Every row comes from one small tree of marks. The marks that hang from a mark follow it in brackets, in the order of their numbers. Every link used is in the known rows. Which tree was each row made from?
(in the rows, 128 means zero)
Known rows:
k_728{k_281{k_700{k_36}}}: [139 147 141 124 137 135 138 139 155  20 116 168 134 145 102 107 108 149
 137 138 124 121 150  99 140 150 120 127 149 135 148 135 118 132]
k_36{k_274{k_728{k_281}}}: [140 147 117 106 133 141 120 152 117 129 117 141 108 146 132 127 132 106
 137 149 135 121 151 113 136 132 125 129 104 126 131 117  85 119]
k_220{k_274{k_36} k_700}: [139 124 120 141 130 141 151 117 155 125 136 130 177 102 176 121 106  73
 132 187 104 135 130 100 147 123 131 126 131 132 134 137 149 126]
k_700{k_36}: [124 132 121 130 126 127 136 131 142  84 121 137 137 129 120 112 126 142
 130 130 129 123 144 111 130 137 115 115 149 130 127 126 128 129]
k_274{k_728}: [135 132 131 118 131 126 117 143 117 157 120 147 106 128 115 123 130 114
 132 138 129 126 140 132 127 132 119 126 119 122 125 122 123 116]
k_274{k_304 k_700{k_281} k_728{k_36}}: [157 127 118 132 126 124 134 144 121  73  93 168 180 106 109 122 107 111
 139 147 101 119 165  97 143 155 109 153 115 140 145 138 115 101]
k_36{k_304{k_274{k_700{k_728{k_281}}}}}: [120 134 123 141 138 152 120 147 133  74  89 194 128 134 157 125 116  69
 150 171 121 139 168  99 185 159 106 132 119 131 150 137 120 113]
k_36{k_274 k_304}: [119 118 109 125 132 120 122 131 131  85 116 123 138 135 148 123 118 121
 129 129 148 111 145 107 156 132 138  98 120 136 124 118  83 132]
k_700{k_274{k_36} k_281 k_304 k_728{k_220}}: [125 120 130 127 133 150 124 157 111  28  91 146 207 145 137  84 117 115
 133 117 103 108 157 113 157 161 151 162 117 144 125 162 119  98]
k_281{k_274{k_700{k_304} k_728}}: [143 116 121 138 130 134  83 146 100  78 104 190 101 133 103 126 119 122
 147 170 139 101 171 114 143 141 119  90 110 134 140 143 113 104]
k_274{k_36 k_281 k_304}: [170 136  95 128 121 129 123 121 129  85 110 114 190 113 131 158 114  77
 136 137  95 120 122  96 126 159 120 190 112 157 138 128 110 122]
k_36{k_304{k_281{k_700} k_728}}: [115 127 152 111 149 120 147 133 136  79 120 172 170 126 116 122 100  86
 128 130 138 131 162  96 172 151 114 120 134 124 137 131 130 132]
k_220{k_274 k_700{k_304 k_728{k_281}}}: [114 130 143 139 135 158 119 145 128 111 112 174 147 139 175  84 113  63
 136 202 108 141 156 107 173 145 151 121 119 136 137 156 108 118]
k_36{k_304{k_274}}: [108 112 110 126 141 132 130 130 135 108 119 153 142 128 150 131 123  97
 136 147 146 127 133 109 162 157 113 115 121 138 126 132 121 128]
k_274{k_36{k_304}}: [132 119 107 126 133 124 131 124 143  74 109 102 164 117 124 141 108 113
 135 139 117 113 126 110 158 138 121 129 135 151 134 126  99 133]
k_220{k_304{k_728}}: [113 117 124 101 136 115 129 131 124 128 113 145 148 130 139 121 119  76
 134 157 130 130 136 130 147 114 119 137 118 131 122 138 140 125]
k_220{k_274}: [121 122 119 127 130 133 139 124 134 157 137 148 126 124 169 114 129 105
 131 153 138 141 123 122 136 119 129 121 119 135 119 134 143 123]
k_700{k_304}: [122 115 123 129 131 126 115 134 115  98 121 125 142 132 120 116 127 126
 128 137 130 113 138 123 141 146 137 117 128 141 124 147 108 126]
k_304{k_274 k_700{k_36 k_728{k_220 k_281}}}: [115 132 132 136 139 174 138 160 126  67 116 199 151 160 142  91 133 100
 137 152 107 127 160  84 155 162 100 155 107 109 138 129 164 109]
k_220{k_274{k_281} k_700}: [140 146 131 150 129 147 144 120 145 141 142 162 142 120 177 121 114  70
 138 191 121 146 134 100 143 139 132 144 126 121 141 133 134 126]
k_304{k_274 k_281{k_700} k_728}: [118 126 147 105 150 137 165 131 135 127 136 200 176 120 146 127 113  62
 128 134 138 148 160  91 158 157 103 127 122 111 131 141 185 122]
k_274{k_36 k_304 k_728{k_220 k_281}}: [162 129 102 112 132 144  99 154  99  84 110 117 173 148  97 131 130  81
 137 155  91 100 131 107 121 147 111 209  80 157 130 122 113 103]
k_700{k_274{k_728{k_220}} k_304}: [134 113 123 117 137 142  85 171  85  95 120 151 151 159 107  86 144 120
 130 151 138  93 162 132 135 152 136 138  96 131 114 147 113  96]
k_36{k_304 k_728}: [104 117 124 135 128 119 118 128 135 118 101 128 130 122 123 117 111 105
 136 127 135 118 146 113 165 120 141 104 121 125 122 119  98 131]
k_700{k_36 k_728}: [117 135 136 129 121 133 126 139 140  87 101 162 125 132 131  96 120 128
 130 121 117 136 160 117 141 135 125 111 145 122 127 125 132 121]
k_281{k_700{k_274{k_304{k_728}}}}: [144 112 133 102 136 127 106 152 117  84 107 192 208 120 129 102 106  86
 120 143 130 124 171 111 138 135 136 115 108 142 125 143 151 112]
k_274{k_700}: [145 131 130 150 124 127 125 130 127 103 123 148 128 117 126 131 125 122
 134 143 121 126 152 117 133 126 118 126 134 117 142 132 145 117]
k_274{k_36 k_700{k_281 k_304} k_728}: [151 131 124 142 136 124 139 143 121  59  91 156 166 106 106 124 107 105
 146 147 107 113 166  92 155 165 112 137 139 140 143 152 116 102]
k_304{k_728{k_36 k_274 k_281}}: [129 128 108  97 136 158 116 161 143  85 126 145 165 153 115 111 116 106
 155 181 121 135 155 116 140  96  89 131 105 137 136 136 115 125]
k_700{k_274 k_728{k_36 k_220}}: [132 120 126 115 121 158 109 161 122  79 118 140 168 155 135  89 127 134
 128 137 108 114 159 137 145 118 147 142 103 119 127 139 134 106]
k_304{k_700}: [132 123 136 138 132 138 141 134 124 127 133 149 143 119 130 128 125 132
 125 134 119 123 133 110 135 137 119 122 122 112 138 126 139 129]

Which tree is each row?
[119 133 157 156 137 139 147 130 125  78 132 147 170 143 122 100 113 124
 130 136 113 122 135 109 130 140 139 164 129 115 137 132 143 119]  k_728{k_220{k_700{k_281}}}
[152 121 128 119 131 134 121 122 147  34 115 164 139 126 116 142  88 148
 139 129 122 109 132 110 133 127 137 108 125 145 147 134 136 130]  k_281{k_274{k_36} k_700}
[127 115 129 164 137 134 115 146 122  23 105 185 153 133 125  91 110 131
 153 136 133 123 165  96 141 152 102 133 127 140 136 160 109 109]  k_728{k_274{k_700{k_281 k_304}}}
[133 139 132 106 142 162 135 162 116 127 124 169 181 134 139 119 134  95
 133 181 123 132 160 106 154 128 111 120 110 111 143 136 135 120]  k_304{k_700{k_274} k_728{k_281}}
[164 136 100 107 131 138 111 146 114 102  99 121 164 124 111 144 121  76
 138 157  94 116 131 105 131 151 108 181  99 160 136 125  95 113]  k_274{k_36 k_304 k_728{k_281}}
[142 133 113 123 142 139 127 145 120  98 102 189 113 135 150 135 128  58
 154 190 125 126 149 107 159 160  88 171 102 128 144 147 126 103]  k_220{k_304{k_274{k_700 k_728{k_281}}}}
[142 125 111 122 133 143 137 139 114 167 127 196 193 109 171 126 120  36
 133 185 120 145 150  80 144 141 108 145  89 134 130 128 161 116]  k_220{k_274{k_281 k_304{k_700 k_728}}}
[131 111 145 116 135 138 130 138 154   4 105 190 151 147 149  85  86 107
 143 116 110 129 150 107 163 146 111 170 109 132 137 155 102 122]  k_220{k_304{k_281{k_700{k_728{k_36 k_274}}}}}
[104 117 125 114 145 131 183 126 136 113 129 187 182 118 182 101 123  52
 132 175 132 139 150  72 171 148  86 140 123 116 125 144 160 123]  k_220{k_274 k_304{k_281 k_700{k_36} k_728}}
[109 110 119 139 129 127 133 134 131 105 106 149 151 118 147 113 106 106
 128 127 139 107 164  80 176 122 144  80 106 109 126 109  94 131]  k_36{k_274 k_304{k_700} k_728}
[151 128 105 134 126 157 104 149 136  46 143 137 149 169 112 108 121 134
 154 145 119 112 136 113 117 122 102 186  93 132 133 130 115 117]  k_728{k_36 k_220 k_274{k_281}}
[101 127 121 134 137 125 137 123 143   8  94 176 135 143 119 115 100 165
 148 129 152 113 139  92 157 157 117  99 148 152 141 130  84 133]  k_700{k_36{k_304} k_281{k_274}}
[126 118 120 129 129 129 119 119 111  70 101 173 159 131 133 133 110 132
 137 117 134 120 120 105 123 151 133 141 105 160 134 135 107 123]  k_700{k_281{k_274{k_304}}}
[122 113 127 122 130 159 151 145 141 126 117 183 164 115 162 118 115 103
 130 148 101 137 153 102 166 144 117 110 109 109 141 137 158 120]  k_304{k_274 k_700{k_728{k_36}}}
[109  95 124 135 148 149  96 167 112  74 130 184 172 160 114  86 115 102
 143 159 137 113 162  99 146 113  85 124  88 119 123 118 144 117]  k_36{k_304{k_700 k_728{k_220 k_274}}}
[157 136 107 138 125 139 140 126 146  61  87 183 151 113 182 146 104  31
 155 163  95 136 153  92 170 165 104 188 117 131 149 149 147 105]  k_220{k_304{k_274{k_36 k_281 k_700{k_728}}}}
[151 148 128 128 130 140 107 149 106 128 132 150 110 156 100 124 135 103
 140 142 125 115 141 121 117 146 117 185  98 119 130 116 129 106]  k_274{k_281 k_728{k_220}}
[123 112 112 110 120 138 117 149 127  69 105 131 162 136 147  99 112 123
 126 134 117 111 173 114 165 129 159  88 115 134 125 144  88 121]  k_700{k_304 k_728{k_36{k_274}}}
[135 129 104 117 128 150 117 147 125  66  95 106 188 128 130 118 121  93
 143 157 111 104 156 101 168 139 147 131 114 142 130 155  82 117]  k_700{k_274{k_36{k_728{k_281}}} k_304}
[129 139 110 108 140 133 114 154 121  94 104 139 114 150 130 125 122 103
 141 158 144 112 156 106 160 142 123 118 105 138 133 113  53 123]  k_36{k_274{k_728{k_281}} k_304}
[153 135 118 138 136 127 139 131 128  74 105 133 154 107 119 152 113  75
 142 150 108 115 163  85 172 167  87 153 131 128 147 126 104 111]  k_274{k_36{k_304{k_281}} k_700 k_728}
[110 127 145 140 132 142 121 147 134  82  97 194 128 144 148  84 107 123
 147 102 125 151 146 119 134 134 113 142 119 131 125 136 116 116]  k_700{k_281 k_728{k_274}}
[117 126 116 126 136 124 146 122 126  84 125 116 153 136 156 134 123 103
 125 116 147 116 144  90 164 156 125 127 121 129 128 121  76 134]  k_36{k_274 k_304{k_281}}
[141 105 113 132 130 144  89 155  92  53 111 202 150 151  95 102 123 132
 132 150 124  88 156  86 118 151 103 136  83 133 128 114 138 103]  k_281{k_274{k_304{k_700{k_36}} k_728{k_220}}}
[119 129 119 129 120 133 125 140 141  89 102 148 155 123 133  93 125 122
 133 128 136 119 169 104 148 125 136  95 135 115 117 131 121 118]  k_700{k_36{k_728} k_274}
[124 110 120 128 125 142 114 149 135  47  87 179 186 133 143  84  97 116
 143 113 103 139 150 105 138 140 115 157 101 154 128 141  97 112]  k_700{k_281 k_728{k_36 k_274{k_304}}}
[141 137 121 139 136 153 153 131 132 133 134 183 147 121 158 147 127  88
 138 152 125 136 132  86 146 171 104 150 110 112 145 132 149 124]  k_304{k_274{k_281} k_700}
[129 129 116 123 139 153 145 145 142  58 121 122 166 136 116 133 111 139
 139 174 108 109 134  96 176 144 113 130 119 135 160 131  76 140]  k_728{k_36{k_304{k_700}} k_281}
[134 113 132 134 126 126 124 130 109  56 119 157 189 141 131 100 107  84
 116  82 127 100 166  73 140 142 155 167  77 117 114 120 129 112]  k_36{k_274{k_304{k_281{k_700}}} k_728{k_220}}
[132 120 101 107 143 152 101 160 128  56 112 138 187 146 115 112 114  80
 156 181 117 123 156 101 147 121  92 136 109 156 129 150 106 120]  k_700{k_304{k_728{k_274{k_36} k_281}}}
[137 125 118 124 134 132 114 162 101  44  95 178 194 147 112  78 131 122
 132 125 128 104 161  98 123 174 117 170 106 143 116 134 119  92]  k_700{k_36 k_274{k_304 k_728{k_220}} k_281}
[151 146 114 143 121 143 136 130 143  84 101 121 152 111 120 145 111  84
 151 156  94 121 159  91 156 113 120 146 124 120 149 129 128 117]  k_274{k_36{k_728{k_281}} k_700}
[133 111 126 125 136 136 134 138 120  83 115 157 161 128 162 112 126 116
 127 151 125 111 129 117 152 148 126 144 109 122 134 148 115 121]  k_220{k_304{k_700{k_274}}}
[167 128 101 128 121 142 111 149 113  70 123 153 211 133 102 133 117  68
 141 178  97 111 177  93 135 124 107 182  93 132 143 130 161 101]  k_274{k_281 k_304{k_728{k_36 k_220}} k_700}
[125 124 114 114 148 157 140 144 135  95 119 148 222 121 144 131 111  30
 142 219 101 128 161  83 175 152 111 123 124 138 142 157 141 122]  k_220{k_700{k_304{k_274{k_36} k_728{k_281}}}}
[119 119 125 153 125 117 143 128 120  41  97 160 153 140 151  96 108  95
 143 115 131 102 167  89 153 118 147 164  98 110 124 135 129 103]  k_36{k_274{k_700{k_281}} k_728{k_220{k_304}}}
[145 147 118 120 131 137 130 139 127 179 129 174  99 126 156 126 129  75
 144 169 139 143 136 114 136 142 115 148 108 129 126 125 125 111]  k_220{k_274{k_281 k_728}}
[121 122 132 142 130 119 141 118 151  45 113 146 155 128 141  98 107 106
 131 169 116 115 142 106 147 145 123 137 150 126 136 140 114 131]  k_220{k_304 k_700{k_36}}
